Each row was made from one walk, in order. Every step used is in the known rows, and no mark comes twice. Write each row's walk.
Known rows
rotore/revem/zubog/nerap/bavor: [ 0.18  0.76 -1.08 -0.89  0.45 -0.69  0.04  0.40  2.24  0.93 -0.10  0.42
  0.02 -1.05 -0.30 -0.35 -3.88 -0.16 -3.08  0.81  1.95]
zubog/nerap/rotore/bazane: [ 0.49 -0.17  0.20 -1.68  0.24 -0.10  0.30  0.40  1.36  0.37 -1.12  0.42
  1.23  0.93 -0.76 -0.55  0.22  1.54 -1.91  0.73 -0.47]
nerap/bavor/bazane: [ 0.88  0.67 -0.23 -1.20  0.17  1.32 -1.37 -0.43 -0.49 -1.07 -0.46  0.33
 -1.60  0.98  1.53 -0.65 -3.57 -0.63 -0.69 -0.26  1.12]
rotore/revem/zubog/nerap/bavor/bazane: [ 0.40  1.10 -1.53 -2.23  0.39  1.12 -0.38  0.15  1.08  0.17 -0.90  0.87
 -0.38 -0.77  0.12 -0.71 -5.13 -0.61 -2.82  0.86  1.80]
bavor/nerap/rotore: [-0.48 -0.46  0.37 -0.98 -0.06 -0.90  0.32 -0.29  1.47 -0.33 -1.31 -0.45
 -0.01 -0.14 -0.86 -0.92 -0.18  0.09 -0.40  0.20  0.07]
bavor/nerap/rotore/bazane/zubog/revem: [ 0.33 -0.06  0.33 -1.33 -0.09  0.17  1.11  0.30  1.80 -0.30 -1.64 -0.23
  1.84  0.17 -0.22 -1.35 -1.34 -0.12 -1.62 -0.36  0.56]
revem/zubog/bazane/rotore/nerap: [-0.34  0.08  0.10 -0.25  0.32  0.30 -0.30  0.26 -1.29 -0.26 -0.57  0.40
 -1.11 -0.56 -2.46 -0.01 -0.39 -0.17  1.89  0.03  0.76]
rotore/nerap/bavor/bazane: [ 0.82  0.49  0.03 -1.55  0.32  1.73 -1.08 -0.74 -0.40 -0.58 -0.52  0.21
 -1.44  0.20  0.84 -0.54 -2.79 -0.54  0.63 -0.52  2.08]
bazane/rotore: [ 0.28  0.17  0.11  0.37  0.21 -1.10 -0.55  0.43 -0.47 -0.40 -1.31 -0.36
 -0.33  0.69 -1.00 -0.20 -1.10 -0.51  0.61 -0.26  0.18]
bazane/zubog: [-0.15  0.19  0.38 -0.29 -0.17  0.86  0.39  0.07  0.19  0.48 -1.32 -0.34
  0.41 -0.34 -0.38 -0.41 -0.93 -0.89  0.91 -0.47  0.50]
bazane/rotore/revem/zubog: [-0.16  0.96 -1.01  0.83  0.42 -1.48  0.32  0.31  0.25  0.17 -0.54  0.21
  0.43 -0.99 -1.59 -0.03 -2.36  0.00 -0.90  0.51  1.54]
bazane/rotore/nerap: [ 0.25 -0.01  0.47  0.03  0.37 -0.67 -0.28  0.15 -0.29  0.14 -1.25 -0.46
 -0.28 -0.12 -1.67 -0.12 -0.20 -0.49  2.16 -0.49  1.18]
nerap/rotore/bazane/zubog/revem: [ 0.24  0.27  0.11  0.27  0.12 -0.67  1.00  0.68  0.76  0.41 -1.71 -0.23
  1.84  1.08  0.18 -1.02 -1.52  0.92 -2.10  0.09  1.36]
rotore/bazane: [ 1.09  0.32  0.19 -0.74  0.11  1.40 -0.01 -0.46  0.18 -0.81  1.34  0.84
  0.81  0.21  0.31  0.29  0.83  0.91 -0.72 -0.19 -0.89]
rotore/nerap: [-0.09 -0.22  0.29 -0.37  0.14  0.39  0.27 -0.32  0.11  0.49 -0.06 -0.12
  0.14 -0.76 -0.70  0.06  0.69  0.06  1.45 -0.25  0.94]
rotore/bazane/zubog: [ 0.93  0.50  0.53 -0.96 -0.05  2.15  0.40 -0.40  0.32 -0.27  0.08  0.48
  1.19 -0.07 -0.09 -0.13  0.02 -0.02 -0.02 -0.65 -0.39]
bavor/nerap/rotore/revem/zubog: [-0.96  0.31 -0.89 -0.72  0.17 -1.41  1.14 -0.42  2.16  0.21 -0.59  0.08
  0.81 -1.79 -1.54 -0.76 -1.36  0.62 -1.90  0.94  1.42]
nerap/bavor/bazane/zubog/revem: [ 0.60  0.75 -0.38 -0.71  0.03  0.93 -0.54  0.53 -0.35 -0.36 -2.18 -0.33
 -0.60  1.11  1.88 -1.36 -5.68 -1.80 -1.24 -0.58  2.32]
rotore/bazane/zubog/nerap/bavor/revem: [ 1.74  0.89  0.29 -0.84  0.34  1.43 -0.02  0.01  2.37 -0.20  0.02  0.31
  1.71 -0.17  0.17 -0.38 -2.50 -1.63 -0.64 -0.86 -0.07]
revem/zubog/bazane: [-0.62  0.14 -0.42 -0.25 -0.06  1.11 -0.06  0.14 -1.04 -0.30  0.68  0.86
 -0.76 -0.47 -0.83  0.15 -0.14  0.31 -0.29  0.58 -0.44]
revem/zubog/bazane/rotore/nerap/bavor: [ 0.36  0.41  0.37  0.01  0.54 -0.22 -1.27  0.09 -0.69 -0.55 -0.31  0.34
 -2.22  0.07 -1.49 -0.25 -2.78 -0.32  0.80 -0.22  2.10]
bavor/bazane/zubog/nerap/rotore: [-0.58  0.04  0.01 -2.52 -0.09  1.44  0.32  0.67  0.23  0.85 -4.53 -0.37
  0.46  0.77 -1.13 -1.59 -2.61 -0.72 -0.08  0.52  0.57]
bazane/rotore/nerap/bavor/revem/zubog: [ 0.58  0.57 -0.36  1.17  0.88 -1.79 -0.66 -0.43  0.89 -0.44 -0.15 -0.04
 -0.80 -0.97 -1.70 -0.36 -3.14 -1.49  1.35 -0.50  2.81]
zubog/bazane/rotore: [ 0.15  0.44  0.41  0.63  0.07 -0.08 -0.74  0.77 -1.53 -0.78 -0.64 -0.11
 -0.58  1.15 -1.02  0.16 -0.61 -0.28  0.81 -0.19 -0.96]
nerap/bavor: [ 0.70  0.34  0.21  0.17  0.24 -0.69 -0.92 -0.21  0.66 -0.33  0.34 -0.13
 -1.16  0.70  1.12 -0.28 -2.38 -0.13 -1.12 -0.28  1.36]
revem/zubog: [-0.47 -0.14 -0.60 -0.52  0.10  0.15  0.20 -0.20  0.06  0.06  0.16  0.62
 -0.58 -0.82 -0.93 -0.18 -0.76  0.06 -0.50  0.52  0.75]

Write each row's walk
[-0.99 -0.16 -0.94  0.00  0.40 -1.68  0.88  0.51  1.78  0.98 -1.63  0.09
  1.09 -0.79 -2.33 -0.82 -1.08 -0.18 -0.75  1.22  0.57] : bavor/revem/zubog/nerap/rotore
[-0.53 -0.40 -0.71 -1.84  0.09  0.37  0.34  0.52  0.87  0.82 -1.08  0.61
 -0.25 -0.88 -1.57 -0.42 -0.91 -0.41 -1.09  0.87  0.18] : revem/zubog/nerap
[ 0.66  0.49 -0.74 -2.61  0.48  0.60 -1.57  0.53 -0.08 -0.69 -2.67  0.57
 -2.15  0.81 -0.98 -1.27 -5.52 -1.46 -1.15  0.37  1.55] : revem/zubog/nerap/bavor/bazane/rotore
[ 0.52  0.15  0.55 -1.48  0.08  0.59 -0.36  0.56  1.67  0.90 -2.10 -0.43
 -0.30  0.31  0.14 -0.88 -3.49 -1.67 -0.69 -0.38  1.29] : bazane/zubog/nerap/bavor
[-0.42 -0.03 -1.14 -0.48  0.26 -0.21  0.66  0.40  1.42  0.47 -0.32  0.49
  1.02 -1.51 -1.84 -0.21 -0.73 -1.36 -0.19  0.59 -0.38] : bavor/revem/zubog/nerap
[-0.79 -0.29  0.55 -1.14 -0.04 -0.38  0.76  0.91  1.41  1.63 -3.73 -0.75
  0.75  0.38 -1.40 -1.24 -1.45 -0.24 -0.31  0.51  0.81] : bazane/zubog/nerap/rotore
[-0.28  0.07 -0.16  0.50 -0.15 -0.22  0.79  1.01  0.20  0.76 -1.82 -0.65
  0.95  0.12  0.39 -0.69 -2.02 -1.22 -0.50 -0.33  1.25] : bazane/zubog/revem
[-0.28  0.28 -1.06  0.87  0.27 -0.48  0.52 -0.30  0.55 -0.29  0.80  0.54
  0.58 -1.52 -1.20  0.01 -0.59 -0.81  0.33  0.28  0.25] : bavor/revem/zubog
[ 0.82  0.55  0.90  0.47  0.46 -0.34 -1.42  0.27 -0.74 -0.62 -0.38 -0.28
 -1.61  0.96 -0.56 -0.05 -2.11 -0.41  1.32 -0.74  1.40] : zubog/bazane/rotore/nerap/bavor
[-0.26  0.32 -0.27  0.15  0.16  0.01 -0.58  0.58 -1.41 -0.74 -0.50  0.50
 -1.23  0.25 -1.85 -0.05 -1.20 -0.19  0.36  0.33 -0.24] : revem/zubog/bazane/rotore
[ 1.58  0.52  0.71 -2.20  0.17  2.01 -0.40  0.07  1.84  0.13 -0.69  0.41
  0.52  0.48  0.42 -0.66 -2.57 -0.68 -1.50 -0.61  0.46] : rotore/bazane/zubog/nerap/bavor
[-1.00  0.55 -0.97  0.76  0.36 -2.18  1.01  0.01  1.10  0.97 -0.57  0.13
  0.76 -0.98 -1.08 -0.45 -1.66  1.73 -2.18  1.36  2.22] : nerap/rotore/revem/zubog
[ 1.19  1.35 -0.84 -1.25  0.50 -0.11 -1.08  0.75  0.59 -0.26 -2.29 -0.16
 -0.17  0.78  0.08 -0.69 -5.62 -1.21 -1.57  0.05  1.28] : zubog/nerap/bavor/bazane/rotore/revem
[ 0.87  0.74 -0.18  1.53  0.40 -1.15 -0.59 -0.35  1.16 -0.66  0.97 -0.21
  0.10 -0.02  0.88 -0.05 -2.21 -1.10 -0.24 -0.53  0.81] : nerap/bavor/revem
[ 1.20  1.75 -0.73  0.14  0.50 -0.38 -1.25  0.05 -0.31 -1.04 -1.16 -0.18
 -0.52  0.82  0.76 -0.44 -5.44 -0.69 -1.08 -0.29  1.83] : nerap/bavor/bazane/rotore/revem
[ 0.34  0.38 -0.50  0.74  0.64 -0.72 -0.13 -0.83  1.39 -0.11  1.17  0.30
 -0.44 -1.72 -0.69 -0.19 -2.07 -0.98  0.78 -0.24  2.55] : rotore/nerap/bavor/revem/zubog
[ 0.82  0.36 -0.04 -0.26 -0.04  1.07  0.80  0.51  0.38 -0.05 -0.34  0.18
  1.77  0.32  0.59 -0.43 -1.28 -0.34 -1.41 -0.54  0.39] : rotore/bazane/zubog/revem
[ 0.37  0.25 -0.92 -3.05  0.25  1.72 -1.03  0.10  0.37 -0.32 -1.44  0.91
 -1.85  0.18 -0.04 -1.06 -4.54 -0.99 -1.72  0.61  1.32] : revem/zubog/nerap/bavor/bazane
[ 0.26  0.82 -0.52  1.28  0.35 -0.17 -0.63 -0.14  0.21 -1.01  1.66  0.68
 -0.73 -0.46 -0.01  0.09 -2.36 -0.79 -0.54  0.05  0.33] : nerap/bavor/revem/zubog/bazane
[ 0.61  0.55  0.11 -0.02  0.23  0.01 -0.04  0.42  2.20  0.59 -1.41 -0.59
  0.79 -0.34 -0.17 -0.66 -3.23 -2.53  0.17 -0.65  0.84] : bazane/zubog/nerap/bavor/revem
[-0.47  0.73 -1.20  0.33  0.22 -0.40  0.83 -0.16  0.73  0.52  0.72  0.55
  0.77 -1.74 -0.65  0.18 -1.27  0.51 -1.57  0.76  1.25] : rotore/revem/zubog
[-0.49  0.40 -0.28 -0.22  0.08 -1.45  0.97 -0.23  2.17  0.17 -0.75 -0.58
  1.37 -1.01 -0.71 -0.54 -0.73  0.49 -1.30  0.42  0.62] : bavor/nerap/rotore/revem
[ 0.18 -0.10 -0.48 -1.62  0.33 -0.20 -0.62  0.29  1.56  0.49 -0.59  0.51
 -1.29 -0.17 -0.38 -0.71 -3.25 -0.55 -2.00  0.59  1.66] : revem/zubog/nerap/bavor
[ 0.00 -0.25 -0.38 -2.14  0.35  0.19  0.49  0.20  1.37  0.49 -0.99  1.05
  0.69  0.09 -1.67 -0.72 -0.38  1.75 -2.48  1.23  0.28] : revem/zubog/nerap/rotore/bazane
[ 1.17  0.52 -0.21 -2.07  0.36  0.53 -1.70  0.66 -0.17 -0.79 -2.84 -0.02
 -1.54  1.66 -0.14 -1.07 -4.81 -1.61 -0.58 -0.17  0.71] : zubog/nerap/bavor/bazane/rotore
[-1.14  0.86 -0.78  1.00  0.22 -1.04  0.82  0.33  0.17  0.52 -0.09  0.37
  0.72 -0.49 -1.13 -0.12 -1.13  1.93 -2.15  1.41  1.00] : nerap/rotore/revem/zubog/bazane
[ 0.52  0.15  0.32 -0.27  0.27 -0.28  0.19 -0.32  0.51 -0.33  0.09  0.44
  0.88  0.93 -0.15 -0.33  0.61  2.17 -1.49  0.36  0.01] : nerap/rotore/bazane
[ 0.50  0.90 -0.92 -0.47  0.67 -1.90 -0.49  0.80  1.79  0.57 -1.31  0.09
 -0.44 -0.42 -1.25 -0.55 -5.01 -0.66 -2.28  0.54  2.31] : bazane/rotore/revem/zubog/nerap/bavor
[-0.23  0.64 -1.18 -0.71  0.42 -1.28  0.46  1.03  1.11  0.86 -1.65  0.23
  0.79 -1.09 -2.41 -0.24 -2.67 -0.52 -1.34  0.82  0.92] : bazane/rotore/revem/zubog/nerap
[ 0.78  0.51  0.09  1.26  0.55 -0.76 -0.33 -0.66  1.28 -0.16  0.96 -0.32
  0.24 -0.87  0.12  0.03 -1.39 -1.05  1.19 -0.77  1.86] : rotore/nerap/bavor/revem
[ 0.70  0.65  0.44 -1.73  0.16  2.62 -0.67 -0.66 -0.25 -0.02 -1.82 -0.11
 -1.00 -0.13  0.48 -0.99 -3.66 -1.45  1.55 -0.95  2.64] : rotore/nerap/bavor/bazane/zubog
[ 0.95  0.95  0.46  1.85  0.61 -0.90 -1.08  0.12 -0.21 -0.95  0.34 -0.39
 -0.38  0.24 -0.79  0.18 -1.86 -1.38  2.09 -0.93  0.80] : zubog/bazane/rotore/nerap/bavor/revem
